Each row comes from the steps of one path. Every step used is in the known rows, and no mark comes twice. Write the path behind each row, first mark first.
Known rows
S, J, W, G, M: [-0.10  0.05  0.02  0.51  0.13  0.03  0.32  0.48 -0.51 -0.19 -0.32  0.41
 -0.37 -0.15 -0.33  0.21  0.42  0.30 -0.55 -0.03  0.01  0.15  0.09]
S, G, M, C, W, J: [ 0.11  0.04 -0.11  0.55  0.32  0.28  0.06  0.56 -0.32 -0.05 -0.15  0.33
 -0.41 -0.20 -0.26  0.23  0.58  0.04 -0.45  0.19  0.01  0.23  0.22]
C, W, J, M, G: [-0.26  0.00  0.04  0.78  0.29  0.04  0.06  0.55 -0.28 -0.14 -0.03  0.13
 -0.37 -0.04 -0.28  0.34  0.36  0.13 -0.41  0.17 -0.01  0.10  0.19]
J, M: [ 0.01  0.09  0.04  0.65  0.19 -0.05  0.35  0.61  0.14 -0.12  0.07 -0.04
 -0.31 -0.25 -0.23  0.15 -0.09 -0.02 -0.35 -0.11  0.10 -0.03  0.20]
C, W, G, F: [ 0.01  0.04  0.03  0.53  0.08 -0.02  0.40  0.56 -0.51 -0.19  0.12  0.54
 -0.45 -0.07 -0.60  0.37 -0.14 -0.49 -0.56 -0.34  0.03  0.13  0.23]
G, S: [ 0.12  0.01 -0.07  0.44  0.30 -0.12  0.37  0.69 -0.09 -0.06 -0.13  0.40
 -0.32 -0.32 -0.20  0.31  0.05 -0.19 -0.58 -0.01 -0.03  0.08  0.12]
C, M, G: [ 0.06 -0.08  0.08  0.78  0.02 -0.14  0.29  0.77 -0.15 -0.05 -0.07  0.35
 -0.23 -0.25 -0.10  0.45  0.16 -0.11 -0.41  0.04 -0.08 -0.04  0.14]
W, G: [-0.08 -0.05  0.06  0.45  0.06 -0.05  0.49  0.64 -0.30 -0.17  0.00  0.48
 -0.45 -0.23 -0.29  0.28 -0.09 -0.25 -0.63 -0.36 -0.08  0.04  0.23]
W, G, S, J, F: [-0.07 -0.03 -0.08  0.44  0.33 -0.12  0.32  0.35 -0.37 -0.25 -0.22  0.58
 -0.43 -0.16 -0.20  0.24  0.53 -0.10 -0.67 -0.39  0.06  0.14 -0.03]
G, S, J, M: [-0.05  0.08 -0.13  0.40  0.31 -0.16  0.15  0.58  0.15 -0.06 -0.15  0.03
 -0.29 -0.23 -0.22  0.19  0.41  0.07 -0.48 -0.07  0.12  0.08  0.01]
G, M, C, W, J, S: [ 0.11  0.02 -0.10  0.33  0.26  0.04  0.23  0.45 -0.39 -0.04 -0.37  0.47
 -0.40 -0.20 -0.25  0.19  0.56  0.24 -0.63  0.36  0.04  0.03  0.11]
G, S, J: [ 0.04  0.03 -0.13  0.31  0.25 -0.16  0.25  0.63 -0.10 -0.05 -0.22  0.42
 -0.33 -0.32 -0.11  0.27  0.25 -0.10 -0.61 -0.14  0.02  0.16  0.01]
G, M, C, W, J: [ 0.20  0.04 -0.09  0.43  0.34  0.15  0.34  0.57 -0.39 -0.15 -0.10  0.48
 -0.42 -0.19 -0.30  0.18  0.36  0.22 -0.52  0.25  0.02  0.24  0.06]
S, G, M, C, W: [ 0.23  0.05 -0.09  0.77  0.08  0.26 -0.02  0.63 -0.10  0.03 -0.08  0.07
 -0.31 -0.19 -0.30  0.28  0.49 -0.26 -0.35  0.23  0.06  0.13  0.36]
M, C: [ 0.34 -0.02 -0.02  0.60 -0.19  0.01  0.59  0.65  0.18  0.00  0.07  0.56
 -0.37 -0.29  0.00  0.16 -0.01 -0.25 -0.40 -0.15  0.03  0.05  0.07]
J, F: [ 0.21  0.08  0.07  0.76  0.22 -0.01  0.47  0.41 -0.19 -0.26  0.01  0.38
 -0.33 -0.30 -0.07  0.15 -0.13 -0.09 -0.39 -0.26  0.09  0.02  0.13]
W, C, M: [ 0.21 -0.03 -0.02  0.27 -0.22 -0.05  0.54  0.70 -0.02 -0.06  0.10  0.14
 -0.31 -0.44 -0.14  0.14 -0.05 -0.19 -0.40 -0.21 -0.01 -0.13  0.07]
G, S, J, M, C, W: [ 0.10  0.04 -0.20  0.53 -0.06 -0.04  0.06  0.50  0.23  0.05  0.04 -0.01
 -0.31 -0.08 -0.20  0.19  0.79 -0.06 -0.37  0.12  0.20  0.13  0.03]
C, M, G, F: [ 0.25  0.00  0.06  0.80  0.11 -0.16  0.43  0.74 -0.11 -0.07 -0.09  0.66
 -0.24 -0.20 -0.30  0.48  0.01 -0.30 -0.36 -0.11  0.00  0.00  0.00]
J, S, G, M, C, W: [ 0.14  0.03 -0.09  0.71  0.01  0.15 -0.13  0.50 -0.10  0.14 -0.36  0.08
 -0.28 -0.19 -0.25  0.29  0.68 -0.23 -0.47  0.34  0.08 -0.09  0.42]
W, C, M, G, S, J: [ 0.06 -0.14 -0.17  0.36 -0.15 -0.17  0.21  0.73  0.01  0.11 -0.30  0.38
 -0.27 -0.30 -0.08  0.38  0.66 -0.22 -0.50 -0.05 -0.05 -0.03 -0.10]
J, W, C, M, G, F: [ 0.33  0.00  0.04  0.77 -0.44 -0.01  0.56  0.57 -0.06  0.01 -0.08  0.58
 -0.25 -0.22 -0.20  0.34  0.20 -0.24 -0.15 -0.04  0.02 -0.11 -0.07]
J, W, C, M, G, S: [ 0.15 -0.11 -0.06  0.63 -0.35 -0.06  0.33  0.61 -0.08  0.06 -0.21  0.35
 -0.22 -0.23 -0.09  0.40  0.68 -0.06 -0.30  0.30 -0.09 -0.13 -0.01]
G, S, J, W: [ 0.05  0.06 -0.06  0.50  0.01 -0.09  0.28  0.46 -0.19 -0.06 -0.22  0.44
 -0.29 -0.27 -0.03  0.26  0.42  0.15 -0.44  0.05  0.05  0.13 -0.03]
M, G: [ 0.05 -0.06  0.06  0.86  0.04 -0.04  0.31  0.74 -0.10 -0.02 -0.17  0.52
 -0.31 -0.21 -0.10  0.41 -0.02 -0.28 -0.47 -0.03 -0.09  0.02  0.20]

Write each row's path
[-0.03 -0.03 -0.04  0.81 -0.06 -0.09  0.14  0.53 -0.17  0.03 -0.40  0.60
 -0.26 -0.15  0.02  0.43  0.66  0.05 -0.42  0.21 -0.03  0.11 -0.01]
M, G, S, J, W
[-0.06 -0.04 -0.06  0.84  0.30 -0.12  0.13  0.70  0.18  0.01 -0.23  0.14
 -0.25 -0.10 -0.28  0.41  0.44 -0.12 -0.42  0.19  0.00 -0.01  0.12]
J, M, G, S
[-0.11 -0.02 -0.06  0.54 -0.32  0.03  0.18  0.45  0.01 -0.05  0.17  0.06
 -0.43  0.01 -0.28  0.15  0.65 -0.14 -0.43 -0.21  0.14  0.10  0.12]
S, J, M, C, W, G
[ 0.00 -0.10 -0.17  0.34 -0.17 -0.04  0.20  0.53 -0.22 -0.01 -0.02  0.51
 -0.46 -0.06 -0.26  0.32  0.78 -0.30 -0.66 -0.11  0.02  0.21  0.04]
M, C, W, G, S, J
[-0.16  0.00  0.08  0.50 -0.24 -0.02  0.41  0.42 -0.40 -0.17 -0.08  0.54
 -0.42 -0.17 -0.10  0.22  0.30  0.08 -0.49 -0.28  0.00  0.10  0.10]
S, J, W, G
[ 0.06 -0.03 -0.04  0.35 -0.09 -0.02  0.33  0.40 -0.27 -0.01 -0.15  0.61
 -0.44 -0.22 -0.03  0.20  0.42  0.00 -0.58  0.13  0.03 -0.01  0.12]
M, C, W, J, S
[ 0.08  0.06 -0.08  0.54 -0.21  0.00  0.32  0.43  0.04 -0.06  0.18  0.37
 -0.45  0.06 -0.46  0.19  0.48 -0.33 -0.37 -0.37  0.23  0.14 -0.01]
S, J, M, C, W, G, F
[ 0.09  0.06 -0.08  0.64 -0.26  0.04  0.14  0.48  0.21  0.00  0.17 -0.05
 -0.34 -0.11 -0.13  0.09  0.49 -0.07 -0.27 -0.04  0.22  0.10  0.10]
S, J, M, C, W
[ 0.12  0.03 -0.01  0.34 -0.52 -0.04  0.46  0.47 -0.11 -0.04  0.01  0.16
 -0.28 -0.40  0.04  0.09  0.32  0.14 -0.26 -0.15  0.07 -0.07 -0.05]
S, J, W, C, M
[-0.01 -0.06 -0.13  0.53 -0.06 -0.01  0.20  0.53  0.04 -0.03  0.14  0.09
 -0.41  0.05 -0.44  0.28  0.74 -0.23 -0.50  0.08  0.07  0.07  0.16]
J, M, C, W, G, S
[-0.33  0.00 -0.12  0.39  0.19 -0.10 -0.04  0.50 -0.27 -0.13 -0.01 -0.09
 -0.39 -0.02 -0.49  0.30  0.70 -0.09 -0.62 -0.08  0.09  0.13  0.18]
C, W, G, S, J, M
[ 0.19  0.03  0.03  0.53 -0.44  0.10  0.58  0.49 -0.05 -0.05  0.00  0.33
 -0.36 -0.36 -0.04  0.08 -0.07 -0.10 -0.26 -0.08  0.01 -0.08  0.12]
J, W, C
[-0.09 -0.03  0.00  0.51  0.00 -0.06  0.43  0.49 -0.38 -0.15 -0.12  0.53
 -0.38 -0.14 -0.27  0.36  0.38  0.00 -0.56  0.01 -0.08  0.07  0.13]
J, W, G, S
[ 0.28 -0.01 -0.03  0.68 -0.25  0.08  0.34  0.59 -0.05 -0.02  0.19  0.30
 -0.37 -0.20 -0.12  0.21  0.11 -0.30 -0.37  0.05  0.06  0.10  0.22]
M, C, W
[-0.26 -0.03 -0.08  0.67  0.48 -0.03 -0.03  0.57 -0.27 -0.09 -0.17  0.20
 -0.35 -0.02 -0.36  0.42  0.68  0.11 -0.49  0.34 -0.03  0.13  0.12]
C, W, J, M, G, S
[ 0.18  0.05 -0.03  0.76 -0.20  0.07  0.26  0.53  0.21 -0.03  0.26 -0.08
 -0.32 -0.11 -0.21  0.14  0.28 -0.14 -0.24  0.08  0.16  0.03  0.22]
J, M, C, W
[ 0.14 -0.15 -0.12  0.48 -0.09 -0.13  0.31  0.79  0.02  0.09 -0.20  0.33
 -0.26 -0.29 -0.17  0.41  0.48 -0.30 -0.47  0.11 -0.11 -0.11  0.01]
W, C, M, G, S
[-0.01 -0.09 -0.09  0.55  0.16 -0.25  0.10  0.73 -0.14  0.02 -0.30  0.42
 -0.22 -0.23 -0.10  0.49  0.68 -0.04 -0.55  0.07 -0.05  0.07 -0.05]
C, M, G, S, J
[ 0.25  0.04 -0.02  0.68 -0.15  0.01  0.49  0.60  0.45 -0.01  0.15  0.15
 -0.33 -0.20 -0.09  0.09  0.16 -0.09 -0.26 -0.10  0.13 -0.01  0.07]
J, M, C
[-0.16 -0.04  0.05  0.53  0.00  0.01  0.24  0.58 -0.54 -0.20  0.14  0.24
 -0.44 -0.12 -0.42  0.33  0.01 -0.31 -0.61 -0.17 -0.04  0.09  0.37]
C, W, G
[-0.11  0.02  0.02  0.24  0.31 -0.14  0.44  0.48 -0.33 -0.10 -0.35  0.64
 -0.43 -0.36 -0.05  0.21  0.04  0.14 -0.69 -0.11 -0.04 -0.06  0.10]
W, J, S
[-0.22  0.07 -0.06  0.44  0.55  0.11 -0.18  0.47 -0.61 -0.06 -0.48  0.15
 -0.36 -0.25 -0.35  0.32  0.52  0.11 -0.65  0.29 -0.01  0.00  0.40]
C, W, J, S, G, M
[-0.08  0.02  0.03  0.61  0.01 -0.03  0.07  0.53 -0.02  0.09 -0.33  0.26
 -0.31 -0.36 -0.04  0.30  0.17 -0.35 -0.53 -0.12  0.01 -0.19  0.40]
J, S, G
[-0.19  0.02  0.02  0.32  0.22 -0.08  0.20  0.42 -0.56 -0.12 -0.21  0.41
 -0.42 -0.27 -0.16  0.25  0.17  0.08 -0.66  0.08 -0.01 -0.03  0.24]
C, W, J, S
[ 0.14 -0.13  0.00  0.59 -0.28 -0.05  0.40  0.77  0.00  0.04 -0.07  0.29
 -0.28 -0.32 -0.10  0.33  0.17 -0.30 -0.38 -0.04 -0.08 -0.14  0.09]
W, C, M, G
[ 0.42  0.03 -0.07  0.59  0.15  0.06  0.48  0.70  0.08 -0.03 -0.16  0.43
 -0.32 -0.26 -0.22  0.16  0.13 -0.01 -0.45  0.12  0.05  0.10  0.07]
G, M, C
[ 0.04 -0.09 -0.05  0.75  0.23 -0.12  0.23  0.76 -0.08  0.03 -0.30  0.57
 -0.30 -0.20 -0.17  0.50  0.27 -0.30 -0.55  0.15 -0.11  0.05  0.11]
M, G, S
[ 0.13 -0.08  0.06  0.76 -0.55  0.02  0.43  0.60 -0.09  0.02 -0.06  0.33
 -0.25 -0.26 -0.01  0.31  0.36 -0.04 -0.20  0.13 -0.07 -0.16  0.07]
J, W, C, M, G
[ 0.10  0.10  0.01  0.61  0.11 -0.05  0.21  0.49 -0.01  0.08 -0.33  0.53
 -0.32 -0.31 -0.24  0.34  0.01 -0.53 -0.47 -0.27  0.09 -0.14  0.27]
J, S, G, F
[-0.13  0.00  0.00  0.84  0.06 -0.09  0.10  0.63  0.16  0.01 -0.18  0.15
 -0.29 -0.13 -0.10  0.28  0.33 -0.04 -0.37 -0.11  0.07  0.03  0.09]
S, J, M, G
[ 0.29  0.08 -0.07  0.63  0.46  0.19  0.36  0.32 -0.47 -0.30 -0.10  0.45
 -0.41 -0.15 -0.22  0.10  0.49  0.32 -0.42  0.19  0.13  0.23  0.00]
G, M, C, W, J, F
[-0.24 -0.05 -0.11  0.30  0.14 -0.09  0.06  0.55 -0.53 -0.12 -0.09  0.33
 -0.43 -0.10 -0.40  0.37  0.53 -0.24 -0.74 -0.14 -0.02  0.20  0.18]
C, W, G, S, J
[-0.08  0.08  0.01  0.79  0.37  0.02  0.20  0.53 -0.26 -0.15 -0.04  0.41
 -0.38  0.01 -0.47  0.37  0.21 -0.07 -0.35  0.01  0.08  0.14  0.06]
C, W, J, M, G, F
